(in the rows, 128 means zero)
Known rows, with every step that occurs
L -> T -> P: [122 134  48 156 108  76 106 137 122 111  86 131  89 141 154 132 117 125
 122 123 122 156 154 114 133 176 136 102 118 113 135 107 124 134 142 152]
L -> T: [120 126  90 141 111 113 123 137 133 113 108 135 112 120 158 135 121 145
 139 115 116 128 139 104 132 154 123  93 103 128 139 109 116 133 122 137]
G -> K -> P -> M -> D -> T: [115 125 137 132 161 112 152 182 146 107  95  75  86 160 157 140 119 140
 202 150 134 101 114  93 213 159 126 123 153  99 164 117 126 128 143 129]
D -> T -> P -> K -> M -> G: [125 170  54 153 151 145 129 119 134 153 114 114  44 177 165  80 122  79
 169 106 144 202 131 113 190 181 103 109 172 113 113 102 124 110 193 133]
P -> M -> G: [162 129 138 143 139 180 161 105 135 141 158 126 113 145 124 133 143 127
 128 145 154 168 135 156 178 127 118 128 131  69 141 128 156 108 164  90]
M -> D -> K -> P: [128 119 125 129 168 109 117 154  93 117 148  99 137 130 151 153  69  76
 177 113  61 117 127 115 125 136 146 120 138 158 157 140 134 125  93 127]
G -> M -> K: [148 104 146 146 104 151 128 104 144 111 122 136 110 123 148 161 165 142
 141 138 152 120 130 117 140 110 156 166 149 108 170 105 145 132 127 136]
L -> T -> M -> G: [141 152 106 190 149 152 115 110 169 132 127 150 100 166 168 148 121 147
 143 126 127 182 123 148 148 185 103 105 127 126 140 119 132 114 126 114]
L -> T -> M: [110 136  99 172 136 123 108 124 158 123 107 136 100 149 153 149 119 154
 155 133 124 134 124 129 130 192 108  98 113 143 141 112 121 139 118 135]
D -> M: [129 152 127 122 155 118 132 138 132 113 153 114 138 157 133 116 124 144
 135 149 133 122 159 129 118 132 160 141  98 152 125 101 136 122 157 103]
T -> M: [115 138 138 157 152 138 118 114 153 141 126 128 115 154 123 140 126 137
 141 144 136 135 116 156 125 164 111 137 137 144 127 126 135 135 123 123]
T -> P: [129 135  89 143 122  92 114 124 117 127 105 121 105 148 122 123 121 105
 113 135 135 155 141 138 128 147 140 136 142 111 123 126 132 126 146 140]
M -> G -> K -> D -> T: [142 171  85 163 110 156 140 149 162 103  97 135 115 173 178 166  81 133
 147 115 156 143 104  92 154 124 108 121 133 106 137 127 115 123 157  98]
G -> K -> M -> D: [137 128 138 139 170 142 113 168 131 115 140  89 104 119 123 117 105 125
 204  86 145  81 123 114 160 173 163 129 180 190 121 125 135 115 152 121]
L -> M -> P -> K -> D -> T: [108 205  85 154 107 180 105 120 151  86  86 154 127 158 170 125  64  84
 135 117 132 146 110 128 155 106  82 114  98 149 144  44 117 156 176 122]
K -> G -> M -> D: [143 117 163 101 156 136 111 123 112  92 137 145  88 134  96 156 157 126
 177 129 137  92 138 129 121 129 169 142 167 115 196 123 157  95 103 147]
M -> P -> K: [127 192 136 118 147 172 109 141 133 126 128 125 137 142 156 106  94  88
 133 107 126 129 101 149 156 129  94  98 137 141 115  73 106 146 162 143]
D -> T: [112 130 105 144 124 114 140 132 146 118 100 132 106 143 157 113 136 140
 136 131 136 133 125  88 144 136 110 113 129 114 134 115 108 132 128 141]
K -> P -> M: [107 114 137 117 133 117 163 128 112 139 128  90 109 141 116 141 134 121
 163 173 114 136 135 148 165 129 110 132 112  95 152 138 145 126 140 124]
L -> M -> K: [146 112 151 163  95 159 121  86 161  93 131 158 145 132 139 151 112 129
 102 127 145 150 140 146 156  96 163 174 122 147 136  83 160 132 143 100]
L -> T -> M -> D -> K: [129 128  90 183 167 134  85 138 131 108 135 131 118 135 174 166  74 114
 172  96  96 113 127 109 114 205 138  86 135 165 160 101 133 142  98 121]
P -> M -> G -> K: [161 146 149 141 142 181 159 131 152 120 141 112 113 163 124 155 119 135
 140 133 175 141 116 146 193 144 128 127 145  81 131 123 155 115 185  81]
M -> K -> D -> T: [129 123  84 165  67 134 128 115 149 111  97 143 133 135 189 168 114 138
 126 126 150 130 126  86 137  93 127 136 123 112 149 110 113 150 134 122]
M -> P -> K -> D -> T -> L: [105 223  70 146  71 162  95 143 114 110  72 138 122 155 187  98 103  76
 128 137  97 129  94  85 135 118  74 112 119 146 145  65  64 158 151 146]
P -> M: [131 115 132 127 123 149 155 119 119 130 138 115 114 126 113 136 146 130
 134 151 151 125 137 140 156 134 122 124 120  87 142 120 145 136 155 110]
M -> P -> K -> G: [109 198 161  95 150 163 111 116 129 112 140 147 133 167 119 128  85  87
 142 109 141 114 111 167 146 119 104  91 136 138 117  77 121 128 154 149]
T -> P -> M -> G: [162 137  97 157 134 143 149 105 121 141 133 116  91 165 119 129 136 102
 112 150 160 193 148 163 178 151 131 137 151  54 136 126 164 108 181 105]
K -> M -> D -> T -> L: [117 138  94 163 120 120 107 137 105 121 112 112  81 119 150  58 162 115
 176 129  97 112 135  63 152 172 139 143 171 176 148 115  96 111 117 143]
M -> G -> K -> D -> T -> L: [135 193  77 171  66 154 120 141 140 101  78 142 110 175 175 142 104 122
 124 137 121 143  97  68 147 127 113 145 134 125 146 123  95 121 146 101]
P -> K -> G -> M: [114 147 142  67 132 161 117 115 121 114 128 148  70 155 101 163 151 110
 174 128 142 110 119 130 133 131 124 120 139 106 179  99 150 119 138 143]
G -> M -> D -> K: [151 113 123 134 158 145 109 139 101  96 142 122 108 111 141 160 116  92
 177 109 107  95 127  89 108 144 161 127 156 131 189 116 150 128 105 129]
G -> M -> K -> D -> T: [129 114  86 163  68 143 132 108 149  93  85 144  96 133 180 178 149 141
 155 143 153 123 127  72 127  99 128 151 128  90 193 104 120 142 132 138]
L -> M: [127 129 135 143 120 144 120 102 140 102 125 151 130 136 113 129 112 124
 116 134 128 146 140 149 137 119 139 152 109 149 138 102 159 122 141 107]
T -> M -> G: [149 154 144 177 165 170 121 100 168 152 146 142 114 176 137 141 125 132
 135 140 140 180 113 174 146 156 108 141 150 124 128 138 146 109 130 105]
D -> M -> P: [128 193 146 144 172 126 123 137 140 100 151 117 161 167 143  96  99 126
 130 145 137 116 150 151 128 124 143 128 102 172 108  76 124 126 177 124]
G -> M -> P: [134 163 149 149 144 145 122 124 133 101 113 130 115 135 130 120 134 117
 154 141 139 110 119 134 132 126 118 129 138 125 153  96 122 126 144 163]

Rows
[108 163 150 134 146 137 124  92 104  71 137 153 129 162 101 168  72  87
 162 121 135  84 125 131  92 126 130  96 128 133 156  93 148 124 137 152] | D -> K -> G -> M -> P
[140 162 117 123 158 193 130 121 131 160 169 120  92 141 145  98 121  91
 178  91 128 172 119 145 175 149 108 114 155 145 114 115 137 105 176 107] | P -> K -> M -> G
[140 130 143 135 148 146 171 116 128 149 147 104 108 161 130 140 129 114
 156 166 115 180 132 163 188 122 105 138 125  76 152 146 153  99 149 103] | K -> P -> M -> G
[130 170 152 169 135 151 112 101 148  86 120 151 154 144 120 109  81 108
 113 128 134 137 133 170 146 109 124 140 113 164 119  73 144 130 156 125] | L -> M -> P
[159 103 143 126 153 155 129 140 116 126 150 106 117 114 125 129 154 122
 150 135 144 115 138 136 167 140 149 130 152  95 167 114 148 122 139 107] | P -> M -> D
[128 216 137 114 176 160 112 151 137 113 153 109 145 172 164  95  94 103
 144 130 134 123 131 152 147 129 127 113 108 173 112  48 120 140 190 124] | D -> M -> P -> K
[129 199 109 136 110 197  91 117 134  95 115 151 149 142 145 141  55  73
 129 112 124 143 112 171 139  92 101 126  97 163 138  55 134 147 177 108] | L -> M -> P -> K -> D
[125 103 153 136 111 116 137 114 141 116 110 116  99 138 156 164 151 133
 172 157 112 132 131 123 152 105 142 171 139 117 184 124 138 121 115 150] | G -> M -> K -> P
[140 153  69 122 153 121  94 167 128 128  94 109  68 154 180 104 131  88
 146 106 130 157 123  94 180 169 129 114 181 105 152  83 114 134 145 151] | M -> D -> T -> P -> K
[104 160  67 173  44 133 106 100 119  86  68 168 116 144 143 119 119 113
 107 161  98 144 133  83 117 109 121 168  90 148 170  92 116 139 132 107] | K -> D -> T -> L -> M
[124 188  42 108 126 126  97 153 107 122 127 109 110 174 153 145  91  87
 134 144 127 154 151 140 108 136 147 138  97 138 142  85 136 144 200 100] | T -> P -> K -> D -> M
[127 157  80  97 104 173 105 143 113 139 121 129 124 126 151 158 101  92
 143 110 116 129 111 127 119 110 104 116 113 125 148 112 119 147 150 113] | P -> K -> D
[113 123  71 157 121  94 155 121 124 119  87 109  72 162 135 113 146 124
 127 164 167 153 150 110 173 170 118 116 135  54 141 105 136 138 171 138] | D -> T -> P -> M
[107 130 146 116 135 116 162 158 132 120 111  81 108 158 117 160 108 132
 180 163 135 107 115 137 181 144 118 129 118 107 141 133 142 136 160 113] | G -> K -> P -> M
[149 176 119 178 140 179 112 129 170 127 123 133 126 185 143 193  74 129
 151 125 154 144  93 160 133 150 114 142 145 141 130 144 139 123 155  88] | T -> M -> G -> K -> D
[115 154 107 159 121 122 109 164 125 101  94 103  82 136 150  79 136 126
 187 115 118  83 113  50 168 188 148 140 179 189 140 108  92 121 136 131] | G -> K -> M -> D -> T -> L
[152 109  81 151 154 124 120 135  82 112 140  95 107 135 122 149  92  66
 136 120 132 129 148 124 142 169 166 112 158  93 155 109 163 139 157 106] | T -> P -> M -> D -> K
[122 114 109 151 164 124 126 144 128 125 127 106  87 117 152  82 137 125
 199 102 129 111 142  82 157 166 135 116 166 160 138 120 119 114 129 142] | K -> M -> D -> T
[160 114 145 126 156 145 106 147 120 109 128 120  91 108 133 136 167 125
 172 129 124 108 129 109 132 135 156 150 166 117 195 120 141 111 110 140] | G -> M -> D
[129 198 108 151 139 136 117 136 123  94 143 122 170 160 148 128  74 114
 137 144 133 109 147 148  96 106 138 129  83 171 126  86 120 135 179 112] | K -> D -> M -> P
[118 187   4 123 110 111  86 159 111 107 107 117  95 171 183 152  87 105
 145 129 119 152 163 114 114 167 143 101  72 140 152  65 125 150 196 113] | L -> T -> P -> K -> D -> M
[122 134 148 131 138 100 139 131 145 116 150 103 144 168 168 140 116 141
 151 164 112 139 158 140 145 105 170 170 101 162 136 103 139 121 145 111] | D -> M -> K -> P
[123 151 127 154  76 140 104  99 119  96 106 157 128 136 111 104 136 110
  97 158  95 148 134 124 129 124 146 181 108 165 149  94 137 123 126 106] | T -> L -> M
[ 81 208 146 143 165 156 112 106 167 114 110 150 101 213 142 130  91 108
 166 129 157 124  96 158 159 165  72  83 145 141 123  70 108 139 151 155] | D -> T -> M -> P -> K -> G
[147 171 155 176 167 172 122 129 184 131 131 130 114 190 137 160  96 140
 148 124 159 149  94 163 164 171 120 140 162 141 117 132 142 115 150  94] | T -> M -> G -> K
[110 137 131 137 139 135 133 145 136 119 129 100 104 132 112 121  98 132
 188 101 153  93 120 119 148 170 143 121 148 181 101 128 133 127 170 119] | G -> K -> M
[154 155  71 172 123 131 139 142 149 104  98 114  74 173 152 158 106 130
 136 128 172 167 138 129 199 193 137 100 134  67 134 102 148 118 197 103] | L -> T -> P -> M -> G -> K
[127 196 100 119 116 180 100 145 123 125 119 127 150 135 160 142  71  73
 139 108 122 128 101 148 129 104  90  98 119 144 128  85 103 155 165 132] | M -> P -> K -> D
[129 121 147 129 151 145 100  95 107  65 158 168 142 147  95 172  54  80
 143  99 113 107 150 142 110 125 181 129 126 168 156  97 188 107 113  94] | L -> M -> D -> K -> G
[137 106 146 119 163 126 140 151 106 137 140  83 106 128 127 134 137 114
 182 158 103 128 136 143 179 133 135 138 142 104 174 138 146 115 122 124] | K -> P -> M -> D
[111 175 119 195 150 131 101 120 164 109 104 138 126 159 162 127  94 140
 150 127 131 130 118 150 138 185  93  84 118 161 126  81 108 142 137 155] | L -> T -> M -> P
[133 137 106 164 155 163 143 100 111 136 179 127 122 139 135 125  73  82
 172  88 115 151 137 124 126 155 131 106 142 159 107 140 152 105 158  98] | D -> K -> M -> G
[134 182 146 162 100 143 121 125 145  97  96 136 115 186 131 126  94 105
 128 165  81 171 109 141 177 123 137 191 123 167 146 117 143  93 141  92] | T -> L -> M -> G -> K -> P
[130 112 129 127 169 117 118 151  94 105 134 100 102 124 145 165 104  83
 205 133  68 110 125  99 118 138 147 133 143 142 201 133 145 117  94 142] | G -> M -> D -> K -> P
[118 126 131 193 122 136 129  98 188 125 106 140 111 169 177 147 135 157
 136 141 163 140 117 117 157 153 118 139 154 128 137 103 124 150 123 131] | D -> T -> M -> K
[147 116 104 150  73 149 115 109 135 118 126 139 155 116 162 182 107 123
 116 120 139 126 129 127 118  84 145 151 124 126 144 122 132 144 132 108] | M -> K -> D
[151 120 125 154 151 157  98 118 114  84 151 142 145 122 132 149  66  83
 137  97 102 122 139 125 123 133 169 139 130 170 155  92 171 124 121  91] | L -> M -> D -> K
[158 111 102 143 148 120 118 140 101 125 125  96  95 135 116 122 144  99
 134 142 150 140 153 146 168 159 160 138 169  79 160 115 156 125 156 123] | T -> P -> M -> D
[104 216 156 119  95 174  87  89 121  82 112 175 131 177 102 104  93  72
 108 139 107 131 117 167 146 114 122 141 118 175 137  46 134 123 152 128] | T -> L -> M -> P -> K -> G
[145  97 147 144  99 160 153  97 140 124 142 121 132 126 141 157 149 136
 123 147 167 129 138 140 174 115 144 143 136  83 141 100 151 142 157 103] | P -> M -> K
[103 117  99 148 144 131 136 111  96 124 159 115 125 121 119 127  75  88
 181  94 112 108 139 108 103 165 135 101 127 180 108 129 140 130 148 118] | D -> K -> M
[ 97 129 113 129 144  99 140 133 104 125 132 108 138 145 139 160  62  84
 163 129  73 127 125 119 109 131 119 112 106 150 132 141 133 133 111 131] | D -> K -> P
[109 220 157  89 174 151 113 126 135  98 163 134 142 198 127 120  85 104
 150 132 145 110 139 169 133 123 137 104 107 164 120  57 134 122 185 124] | D -> M -> P -> K -> G
[150 101 124 136 159 159 130 133  92 115 166 105 130 115 130 153 100  89
 154 118 124 101 135 113 141 149 151 106 142 107 160 108 158 138 136  95] | P -> M -> D -> K
[108 201  86 193  57 144 101 100 127  68  65 167 138 154 149 102  90  97
 105 159 103 137 123 108 125 102 104 153  94 167 150  64 100 141 146 128] | K -> D -> T -> L -> M -> P
[ 97 126 134 186 129 102 138 108 183 133  94 122 105 186 185 149 122 148
 166 164 125 151 115 125 173 146 103 148 144 137 144 124 119 139 110 145] | D -> T -> M -> K -> P
[105 180  60 141  49 167  96 116 118  97  69 159 100 150 164 121 118  88
 117 147  93 154 113  88 136 116 100 150  93 148 169  65 109 149 145 106] | P -> K -> D -> T -> L -> M
